Each row was made from one path, in order. Every step used is in the known rows, and no mark comes twice. Write each row's path.
Known rows
l r y u j: [-11   8 -10   0   5   3  -7  -5 -13   4   0 -33  -4  -5  15   7  -2   1
  12  -5]
h j r y u v: [-24 -15  22  -4  -5  -1   9   9   0   3  -7 -13  11   9   9   2  -6   5
   4 -13]
r s u v: [-11 -27 -31   6  -8  13  18   6  -9  18   2   1  -1  11 -11 -10 -11  12
   4 -15]
l r y u v: [-19 -12  -7  -3  10   8   1  -5 -10  22   6 -13   6   2  19   5  -5   2
  22 -13]
s u j r y: [ 22  -8  -9   9  -7   4  -3  10  -2 -19 -14 -15 -16  -5   6  11  -1   5
   3  -6]
s r y u v: [ -9  -8  -3   4  15   9   8   7   8   0  -5  -2  -6  19  14  10  -2   4
  15 -14]
v u j: [-26  12 -29 -31  -2  14 -11  -2  -9  15 -11  -9 -21  14  14  -9   5   2
 -13 -20]
l r y u: [  3  -4 -14  -1   8   0  -2  -8 -10  18   2 -12 -16  -8  18   6   4 -13
  14  -6]
r y u j: [-30  14 -16   4  -1   5  -2   1  -1   4  -7 -26  -4   5  10   3   0  -4
  -1 -10]
u j h: [-12   0 -23 -12  -7  -8  -5  11 -10  20  -5  10  -5   8  13  -4   4   1
  -6 -15]
v u j h: [-11   6 -30 -27  -6 -15 -17   8  -8  22  -7   7 -21  15  14  -7  13  -2
 -11 -20]
h j r s u: [ 27 -27  -5   1 -17  -6  18  11 -14  -1  -8  -1 -13  -5 -20  -9  -6   2
  -7  -5]
j r y: [  9 -15  -9  -9   2   8  -3  10  -2 -10 -11  -3 -16   1  17   1   4  -3
   2 -13]
j r: [ 11 -18  -5 -14  -4  13   2   6  -8   7  -9  22 -22   6  10  -2  12  -6
  -4 -13]
u y: [-25  -2 -25 -14  -2  19  -8  -6 -14  10 -12   7 -16   5  23  -7   4 -23
  -7 -16]
v u: [ -9  -1 -35 -32   2  13  -7  -2  -6  26  -8  13 -32  12  18 -12  10 -10
 -11 -22]
v u j r y: [ -5   3  -9 -23   4   6 -18   7  -3 -18 -15 -27 -22   8  16   1   1   6
  -6 -20]
j r s u: [ 36 -30 -14   9  -8  -3  11  11 -10  -1  -4  10 -23   1 -16  -6   3  -1
  -1  -9]
l r s u y: [ 17 -21 -31   6  -3   5  -2 -12 -31   6  -2 -11 -17 -13  -3  -3  -7 -16
   9  -4]

Which path is each row?
[ -7   0  11   2  -9   0   0   4 -10   7  -6   1 -13  12   1   5  15  -4
  -2  -9] => y u j r
[ -4  14  -7   7  13   2  -2   9   1 -13 -10 -21 -13   9   6  13  -2   3
   6  -4] => s r y u j
[-28  12 -12  -2  -8   8   0   0  -9  21  -5  -3  -9  11   4  -2   8  -6
  -5 -11] => y u j
[-33 -11 -10  -2  -5  15   8   1  -5  36   1  16  -1  17  11  -4   7  -3
   5 -19] => y u v
[-10  -9   6   8  -2  -6   6   9 -15  -2   0 -21  -7  14 -22  -4   6   4
   2 -10] => y u j r s
[-10 -14  -6  -7  -3   5   5  11 -17 -13  -5 -22  -3  11 -14 -11  -5  16
  -3 -15] => u j r s
[  7 -38   2  -1 -16   2  21  13 -14   5  -6  -4   7   5 -18  -6 -16  18
   0 -11] => h j r s u v
[ 15 -26   0   5 -17  -5   6   2 -21 -13 -15 -12 -10  -6 -15  -5  -8 -12
  -7  -3] => h j r s u y
[ -3  -7  17  -3  -9 -11   5   8  -2  -3  -9  -9  -9  -2   8   2   2  -8
  -3  -7] => h j r y u
[-15   2 -20   5  -1   3   2   2   3  11  -2  -6 -18   4  15   0   4 -16
   2 -13] => r y u
[ 24 -12  -5   3 -11   6   0   7 -10   0 -12  11 -19   2   1   9   8   3
  -2  -4] => s u j r
[ -9  -4  -2  -8   4   9  -5  11  -5 -22 -11 -23  -8   3  12   4  -3  10
   2 -13] => u j r y
[ -2 -15 -36  11  -9   6   4  -3 -18   2  -8  -8 -19  -2  -5  -9  -6 -18
  -3  -8] => r s u y
[  3 -16   5 -23  -9   5  10   7 -14   7 -12  12  -9   2   6  -5   5  -1
 -11  -9] => h j r
[ -5  -8 -14 -22   0   0  -5   9 -12  -8  -7 -28 -19  17 -14 -12   3  13
  -7 -20] => v u j r s
